(in the rows, 128 means zero)
Known rows, with every step that occurs
buse > dula > gifab > sutel: [141 134 125 175 158 114  90 174 157 117 113 129 117 138 127 140 123 193
 121 187 118 131 111 158 144 127 162 119 140 109  71 125 125 117 137]
dilo > dula > gifab > tupip: [108 144 134 179 154 118 127 173 159 108  91 154 107 143 119 134 131 204
 130 131 130 114 102 170 125 141 137 121 109 120  85 133 103 125 110]
gifab > tupip: [ 98 151 117 127 169 126 104 138 123 111  94 119 115 134 125 127 113 132
 125 110 109 122 121 127  98 113 130 129 109 135  92 119 117 135 136]
nukan > vebafur: [107 159 110 142 121 117  89 145 115 108 113 122  91 143 111 141 147 152
 160 163 107 132 119 156 103 107 141 152 172 102 101 133 111 142 106]
deda > dula: [106 159 107 156 161 135 153 173 110 115 120 121 127 139 136 131 131 127
 127 138 127 113 104 146  91 146 152 151 118 103 114 129 140 128  99]
deda > sutel > nukan > vebafur: [122 173 115 135 151 138  71 119 121 131 117 115 141 141 118 131 134 146
 194 197 104 123 105 174  45 132 143 151 141 108 143 148 117 121 101]
gifab > tupip > deda > dula: [ 96 152 106 118 230 127 137 146 115 104 101 105 135 138 146 127 111 121
 131 120 115 129 108 130  52 121 147 135  69 130 107 118 129 125 118]
nukan > sutel > gifab > tupip: [111 156 155 147 140 126 127 143 130 115 111 127 102 146 128 141 117 178
 153 147 111 136 115 140  74 132 120 108 155 140 114 139 123 139 117]
dilo > dula > deda > sutel: [141 146 123 163 168 121 165 164 147 128 110 108  91 143 149 118 134 187
 164 133 127 123 102 194  78 165 151 151  94 118 115 140 120 102 101]
sutel > nukan: [118 172 115 124 167 141  83  64 114 119 115 126 136 139 110 132 136 106
 142 140 103 119 114 133  98 134 140 148 107 102 131 134 122 116 134]
kizo > dula > deda: [125 163 111 166 155 115  95 127 105 125 121 135 124 147 164 120 123 165
 145 113 117 129 119 175  99 169 150 142  79  98  99 137 130 104 128]
dilo > dula > kizo: [122 147 131 170 160 103 166 149 125 110  96 143  90 137 121 128 139 190
 152 115 131 114 116 149 113 151 143 142 103 100  91 143 114 139  98]
nukan > sutel: [132 148 148 133 138 131 133 126 119 126 117 125  98 147 128 138 137 155
 166 160 110 136 115 140  92 135 142 131 159 119 123 140 113 133 110]
vebafur > nukan: [144 178 120 127 122 141  92  73 119 118 107 133  99 141 107 134 140 131
 146 148 101 107 119 135  99 101 150 146 105 109 114 133 140 124 114]
sutel > gifab > tupip > deda > dula: [ 94 163 120 151 190 125 131 141 139 101 113 119 122 138 130 131 102 157
 119 119 119 131 114 133  58 124 119 115  96 139 105 121 148 136 122]
nukan > sutel > gifab > tupip > deda: [114 155 151 138 167 127 134 131 131 113 114 122 105 147 133 139 115 171
 158 150 111 143 113 138  56 129 125 109 139 141 120 137 125 134 113]
sutel > nukan > vebafur: [106 179 109 127 153 131  64  86 106 110 113 124 128 144 105 141 146 118
 158 163 100 124 110 148  89 123 142 152 139  95 125 140 112 123 119]
tupip > deda > sutel > gifab > dula: [133 150 115 137 199 132 120 111 159 124 130 109 122 140 141 124 117 154
 176 158 115 141 115 154   4 119 143 139  85 120 144 136 143 123 106]
deda > dula > gifab > tupip: [ 94 154 124 172 175 137 119 181 115 106 112 144 147 140 135 136 119 142
 113 147 132 110  94 153 109 140 141 129 128 111  89 128 130 133  94]
vebafur > nukan > sutel > gifab > dula > deda: [146 177 150 142 113 137  91  84 127 119 117 127  90 149 129 140 133 154
 164 154 103 117 110 153  45 110 142 127 128 117 124 151 149 119 104]
tupip > gifab: [139 175 116 162 162 149 126 100 153 127 107 127 107 130 114 119 136 187
 137 101 120 135 132 145 100 120 118 130 156 123  83 133 122 138 125]
vebafur > nukan > sutel > gifab: [144 183 148 136 113 140 104  85 122 118 111 135  95 148 112 144 135 161
 162 166 102 116 114 142  74 109 140 124 131 121 124 145 142 127 103]
deda > sutel > nukan: [131 168 119 133 161 145  85 105 127 138 117 117 145 138 121 124 127 138
 180 180 107 119 107 161  52 142 141 148 119 113 146 144 123 116 111]
kizo > dula > dilo: [121 156 111 164 148  99  65 129 100 117 105 172 124 148 131 118 118 192
 147 105 114 118 116 144 147 169 141 132 101  93  99 140 122 123 144]
nukan > sutel > gifab: [123 156 156 152 129 129 134 130 132 120 122 131  96 148 124 141 126 178
 157 157 112 137 116 142  82 138 124 115 164 130 122 141 126 138 111]
kizo > dula > deda > sutel > nukan: [127 172 111 162 165 123  80 122 104 133 122 129 146 148 166 118 120 166
 166 140 114 125 111 191  65 177 153 143  76  99 118 146 130  94 120]
tupip > gifab > sutel: [148 183 110 172 156 148 116  89 189 126 118 113 107 129 121 110 139 210
 154 113 112 139 128 146  59 117 125 116 156 135  82 132 128 120 140]
dula > gifab > tupip: [107 145 140 161 163 133  68 122 139 109 105 160 127 138 115 135 117 155
 112 139 120 119 111 142 141 115 122 114 142 123  73 123 108 142 119]
nukan > sutel > gifab > dula: [117 153 156 163 112 126 112 142 149 120 123 132  93 147 131 141 124 178
 163 147 113 132 115 149  47 124 126 114 167 123 125 150 132 137 115]

Rows
[125 158 108 140 237 139 126  99 136 108 134 117 149 144 142 129 130 129
 146 165 120 135  96 144  47 132 161 138  79 106 126 127 137 108 103] | tupip > deda > dula > gifab > sutel > nukan
[134 183 148 133 121 138 100  92 119 114 104 133  98 147 115 143 128 161
 158 162 100 116 112 140  68 105 137 119 126 129 117 143 141 127 106] | vebafur > nukan > sutel > gifab > tupip
[118 147 111 154 181 119 128 163  95 109 114 141 121 142 128 121 123 142
 127 116 126 110  97 132 131 161 144 148 132 101 109 131 139 133 113] | deda > dula > dilo
[138 181 144 124 147 138 105  83 120 112 106 127 102 149 121 142 128 155
 163 163 100 122 111 138  52 104 142 120 107 129 124 142 142 124 104] | vebafur > nukan > sutel > gifab > tupip > deda
[128 130 127 156 201 115  94 192 132 116  98 125 132 138 136 143 109 179
 124 187 122 133 108 162 129 127 159 122 116 114  77 126 120 126 121] | buse > dula > gifab > tupip > deda > sutel
[115 152 132 177 123 122  92 124 165 115 133 124  91 139 138 127 113 158
 129 103 118 124 120 156  44 123 117 127 131 119 107 138 155 131 131] | sutel > gifab > dula > deda
[129 163 112 167 155 120  94 140 108 134 122 130 135 147 169 117 119 178
 164 136 117 127 114 191  74 173 152 143  81 102 109 143 131 100 118] | kizo > dula > deda > sutel
[113 142 131 168 129 109  77 120 135 115 116 141  99 131 133 128 127 134
 151  97 119 110 126 129  46 109 138 143 133  88  98 151 134 153 117] | gifab > dula > kizo
[125 177 102 144 144 129  64  78 166 113 129 102 120 140 117 124 144 155
 177 169  92 128 109 146  41 116 150 129 138 118 121 134 124 102 144] | gifab > sutel > nukan > vebafur
[128 151 130 170 127 124  78 147 161 131 121 134 115 138 126 120 108 187
 173 149 116 118 112 163  38 133 121 129 146 123 131 149 142 135 117] | deda > sutel > gifab > dula > dilo
[148 177 141 123 120 142 103  81 112 121 108 131  96 148 115 141 143 144
 167 170  99 116 113 139  82 109 152 135 128 114 126 144 133 123 102] | vebafur > nukan > sutel
[126 167 116 176 153 117  92 141 116 131 125 132 134 147 166 119 113 188
 160 134 118 129 115 191  66 175 143 135  84 107 109 143 138 102 118] | kizo > dula > deda > sutel > gifab
[139 195 104 166 161 148  91  76 177 121 116 111 120 133 116 116 144 202
 166 129 106 139 121 153  46 115 127 119 164 127  90 140 122 115 137] | tupip > gifab > sutel > nukan > vebafur
[132 156 118 159 168 119 144 159 137 123 110 106  99 147 145 123 141 184
 175 146 122 124  97 202  66 164 152 154 103 111 120 146 115  99  98] | dilo > dula > deda > sutel > nukan > vebafur
[139 145 116 135 208 124 109 104 153 121 127 120 119 142 138 118 113 161
 176 147 114 140 110 146  23 127 138 137  92 118 141 137 142 125 112] | tupip > deda > sutel > gifab > dula > dilo
[130 170 125 184 153 134  99 106 156 122 107 136 105 126 126 118 131 186
 148  80 125 126 133 142  48 110 118 128 161 106  75 151 130 152 118] | tupip > gifab > dula > kizo
[120 130 130 163 175 113  92 193 128 111  94 136 123 137 127 146 112 176
 104 170 122 127 112 156 162 126 153 121 132 112  63 123 118 131 130] | buse > dula > gifab > tupip
[101 162 124 144 183 123 120 119 147 103 113 123 113 137 124 131 103 159
 122 117 115 135 121 130  65 117 114 113  97 142 104 121 141 137 130] | sutel > gifab > tupip > deda
[100 158 121 150 199 118 120 136 131  98 110 130 118 140 127 126  98 164
 120 108 119 129 110 127  77 133 115 114 100 137 104 123 146 138 128] | sutel > gifab > tupip > deda > dula > dilo
[ 98 152 111 123 239 121 136 139 102 100 100 111 135 136 147 126 108 121
 133 114 119 128 110 121  54 123 145 134  70 125  98 122 129 135 108] | gifab > tupip > deda > dula > kizo
[151 157 122 131 193 140 100  87 114 135 132  96 121 141 156 114 124 120
 161 146 112 131 107 176  60 159 143 158 108 115 127 137 132 100 110] | dula > deda > sutel > nukan
[134 131 130 168 161 115  97 182 131 116 105 140 116 138 123 146 122 178
 110 180 124 129 113 159 171 131 157 129 139 101  72 125 121 130 126] | buse > dula > gifab
[145 175 149 142 110 128  76  87 126 115 109 146  90 150 113 138 131 167
 166 150 102 112 110 137  68 111 137 122 139 115 124 152 145 129 113] | vebafur > nukan > sutel > gifab > dula > dilo
